Known rows, with every way that one mark hangs from another:
z39(z577(z203(z199(z520)) z981)): [  9  24 -10  60  14  13  29 -16  42  10 -17  16  52 -21 -15 -37  12 -23
 -17   7  12 -14  26  -6  -4  70]
z39(z577(z981(z793))): [ -5  39   3  51   1  30  -4  -7  73   0 -12  -3  31 -29  -9 -36  19 -20
  -9 -11   6   3  26  12 -32  48]
z199(z520(z136 z383 z429 z979)): [ 14 -23   2 -40  -9 -37 -10  30 -37   3 -14  11 -18  25  -4  20 -29  13
  11  23   1 -26  20   7  44 -43]
z577(z203(z199(z520))): [  5 -14  -8  40   0   9  38 -22  -5 -13 -17  16  19 -21  -2  -8  24 -16
   2  13   3 -15 -11  -5   5  41]
z520(z136): [ -5  21   3   8  17  -7 -14   7  15  -6  -9   3  -6   1   7  24  10   0
   5  -3   0   6   5   4 -10   3]
z429(z520): [ -9 -20  17   0 -44  50  27 -22  -8 -20   1 -10 -13 -11 -12 -22  30   4
 -14 -18 -20  -2 -15 -34  -1   3]
z518(z39): [  7  -9  23  15  -3  35  -5  -6 -10 -46   3 -26 -12 -12  24   5   4 -16
 -25 -24  16  16  23 -14 -65 -23]
z39(z577(z203)): [ 18  20 -16  79  10   8  26 -21  13 -18 -37  17  53 -25 -19 -34  31  -1
   2   9  27 -15  15  13 -22  48]
z826(z577(z203(z199(z520)))): [-19  19 -16  66  31  22  42 -20  26 -17 -24  26  40 -37 -18  -2  43 -24
  12   3   1 -18  -8 -25 -22  46]
z39(z577): [ 21  30   3  61  -6  27  10  -9  28 -27 -28   0  37 -27 -13 -31  23 -11
  -6  -7  25 -14  17  22 -36  26]
z39(z577(z203(z199))): [ 31  25 -12  74  12  14  26  -9  21  -7 -30  12  47 -34 -14 -30  26 -11
   1  11  37 -20   2  16 -23  54]
z518(z39(z577)): [ 19  15  17  35   2  34  -4   3   4 -39  -5 -21   6 -19  10 -14  -1  -7
 -32 -13  36   3  36  -7 -72  -6]
z199(z520): [-20 -13  18   8 -37  25  20 -19   9 -47 -14   7  -4  -5  -9 -14   7  -6
 -20  -3 -28 -17  22  -5  -1   0]
z199(z520(z383 z979)): [  8 -23  14 -19 -46  11  16   8 -24 -18  -2  10  12  -1   1   0   8  11
  -4  16 -14 -20  11  17  19 -29]
z826(z577(z203(z199) z981(z136))): [-39  38 -22  54  53  16  31 -14  41   7 -10  32  49 -40  -4  -7  42 -40
  21  -5   5  -8  15 -43 -19  64]
z917(z429(z520(z136 z383 z979))): [ 29  -8   6 -45  -3  13  23  16   3 -10   3  -6 -28  23   3 -12  15  12
   4 -21   8 -16 -23 -30 -13 -41]
z203(z199(z520)): [ 12   2  22   7 -26  39  19   4  22 -21   1  -7 -11 -25   6  -2   5 -32
 -16  -3   1 -23 -10   6  -9  16]
z520(z136(z981) z429 z979): [ 20  26  -7 -33  57 -67 -13  15 -30   6   2   0 -18  43  12  15 -51  -3
  32   1  25   4   1  -4   7 -21]
z383(z520(z136 z429 z979)): [  0 -22  -3 -18  10 -32 -27   4 -36   3  11   7   5  38 -23  20 -37  29
   8  10 -24   8 -26  33  24 -44]
z39(z577(z203(z199) z981(z793))): [  5  34 -11  64  17  18  13  -8  65  20 -12   7  42 -36 -10 -35  22 -20
  -2   6  19  -2  10   6 -19  77]
z520(z136(z981) z383 z429 z979): [ 39  -5 -17 -50  35 -68 -31  36 -50  36   1 -13 -20  31  29  30 -35  -4
  36   4  43   5   7  10  25 -46]
z199(z520(z383 z429)): [  3 -52   5  -8 -38   1  -3  -2 -23 -27 -32  -8 -23   1  -3  -3  -5 -24
  -4  -8  -3 -25  33   0  24 -32]
z577(z203(z199(z520(z979))) z981): [ -8  -8  -7  23  17   2  39 -24  16  17   8  21  43  -3   3 -12   8 -34
  -6   6 -20   0   4 -22  23  57]
z199(z520(z383)): [ -7 -34  11  -4 -53  26   7  -5  -6 -25 -15  -3  -6 -13   3  -3  17  -8
 -17  -1 -15 -17  26   5  11 -18]
z383(z520): [-22 -34   6  18 -33  30 -10 -31  -5 -25   9  -6  15  -1 -17  -4   9   9
 -20 -14 -40  18 -21  31  -8 -18]

Rows:
[ 58 -45  -5 -13  -2 -27 -13  24 -65  -3 -22 -11  14   8  12  13  -2 -22
  48  -4  36 -14  -8  36  21 -63]  z520(z383 z429 z979)
[ -9 -12  -6 -28  15 -36 -25  -6 -31   6  21  -1  -6  41 -12  11 -48  24
  -1   3 -21  18 -20  20  17 -33]  z383(z520(z136(z981) z429 z979))
[ 31  -3  20  -7 -11  12  17  17  -4 -17  -2  -2  -9  -7   1  -1 -19 -29
   3   4  10 -32 -17  11   6  -3]  z203(z199(z520(z429 z979)))
[-19  -8   4 -40 -37  24  -7   5   4  35  18 -24 -50 -12  11  -1  20  22
 -13  -6  -4  17  -5 -39  10   2]  z429(z520(z136(z981(z793)) z383))
[ 51 -20 -12 -36  26 -62 -36  52 -57  31 -15  -2  -6  26  14  41 -21   3
  50  15  39 -11  -4  28  36 -61]  z520(z136 z383 z429 z979)
[  8  15  19  -5 -13  22   7  17  25  -4   3  -2 -20 -18   7  11  -5 -20
 -16   7   1 -21  -7   2  -1  17]  z203(z199(z520(z136)))
[ -2 -24   6 -28 -40  26  -2  11 -17  25   5 -13 -28  -7   1   7  27  20
 -10  -3  -5   1  -6 -30  22 -14]  z429(z520(z136 z383))
[-11 -13   4 -38 -34  21   1   0 -12  28  14 -21 -39  -4  11  -2  17  15
 -19 -10  -3  13   0 -43  14  -4]  z429(z520(z136(z981) z383))
[-60  50  -6  38  30  32   3  -5  74  -5  -4  18  23 -44  -4  -7  41 -30
  20 -17 -10   4  22 -31 -38  43]  z826(z577(z981(z136 z793)))
[ 35   6  -3 -31   4 -27 -22  46 -31  34   8   7  16   6  22  42  12  26
  30  23  21   2 -12  35  18 -40]  z520(z136 z383 z979)
[  5 -40   2  -1 -10  -8 -11 -14 -41 -21   7   0  17  25 -24   0 -24  11
   8  -3 -26   5 -30  39  14 -46]  z383(z520(z429 z979))
[ -6   4   6 -46 -19 -17   2  16 -14   9  13   9 -13  15  13  10 -15  24
 -11  21  -9  -7  20  -2  23 -19]  z199(z520(z136(z981) z383 z979))
[-24 -22  -8 -13   9 -22 -33 -19 -13  -1   7 -14 -25  29 -11   8 -38   4
 -15 -14 -22  23  -4   8   8 -21]  z383(z520(z136(z981) z429))
[-44   0  -1 -10 -10   4 -31 -17  23   6  27 -10 -22   7  -5   7 -14  27
 -22  -4 -36  35 -16  17  -8  -2]  z383(z520(z136(z981(z793))))
[-33 -18  -7 -14   6 -19 -42 -12   4   5  11 -17 -35  21 -11   8 -36  12
  -9 -10 -23  26 -10  12   4 -16]  z383(z520(z136(z981(z793)) z429))
[ 17  27 -13  67  22  14  24 -15  41  12 -17  11  57 -25 -10 -35  19 -30
 -10   0  21  -8  19   0 -13  70]  z39(z577(z203(z199) z981))
[  9  32  -6 -36  52 -64 -23  24  -6  14   7  -4 -33  32  11  16 -48   7
  40   7  23  11  -8   1   2 -14]  z520(z136(z981(z793)) z429 z979)
[-20   6   1 -23   0 -11 -14 -10 -13   8  38   5   9  27  -6  10 -24  39
 -13   9 -34  27 -26  25   4 -19]  z383(z520(z136(z981) z979))
[ 18 -20  -9  27  -4   2  36  -8 -20   1 -11  18  27 -20   2  -2  24  -7
  10  22   9 -17 -17   6  15  26]  z577(z203(z199(z520(z383 z979))))
[ 12  28  -6 -48   9 -30 -29  38   0  48  28  -8 -15   0  37  29   1  28
  25  18  23  23 -11  23   2 -19]  z520(z136(z981(z793)) z383 z979)
[-16 -33  -5  -2   3 -18 -36  -8 -17  -5  -3  -6 -14  25 -21  16 -28  10
  -6  -7 -25  11 -11  21  16 -31]  z383(z520(z136 z429))
[-28  11   2 -26  -3  -9 -22  -3   4  13  41   2  -3  19  -7  11 -22  47
  -8  12 -35  31 -32  29   0 -15]  z383(z520(z136(z981(z793)) z979))
[-36  -5  -2  -9  -7   3 -22 -22   5   1  24  -8 -11  15  -5   7 -15  21
 -28  -7 -35  31 -10  13  -4  -6]  z383(z520(z136(z981)))
[-31  13  11 -29 -22  24   6  -8  19  13  19 -15 -48  -3  -1 -10   8  24
 -16  -8 -17  17 -10 -49  -2  19]  z429(z520(z136(z981(z793))))
[  1   6 -10 -23   3 -13 -29  12   2  29   4 -22 -26  -8  40  25  11  -9
  -4 -12  23  23  20  -1  -5  -7]  z520(z136(z981) z383)
[ 32  11  -3 -19  48 -62 -17  31 -38   1 -13  12  -3  38  -4  28 -36   6
  45  13  21 -11  -9  14  19 -35]  z520(z136 z429 z979)
[-24   8  10 -26 -18  22  14 -14   2   7  16 -12 -37   5  -1 -12   7  16
 -22 -11 -16  12  -4 -53   2  15]  z429(z520(z136(z981)))
[ 15  13   8 -44  12   9  33  -2  16 -23  11  -5 -35  32   2 -24   1   9
  -4 -28   1  -8 -22 -47 -27 -23]  z917(z429(z520(z136(z981) z979)))
[-34   7 -12  11  18   0  28 -14  17  18   4  32  24 -20  11 -18  10 -29
   1  11  -5  -9  33 -39  23  67]  z577(z203(z199(z520)) z981(z136))
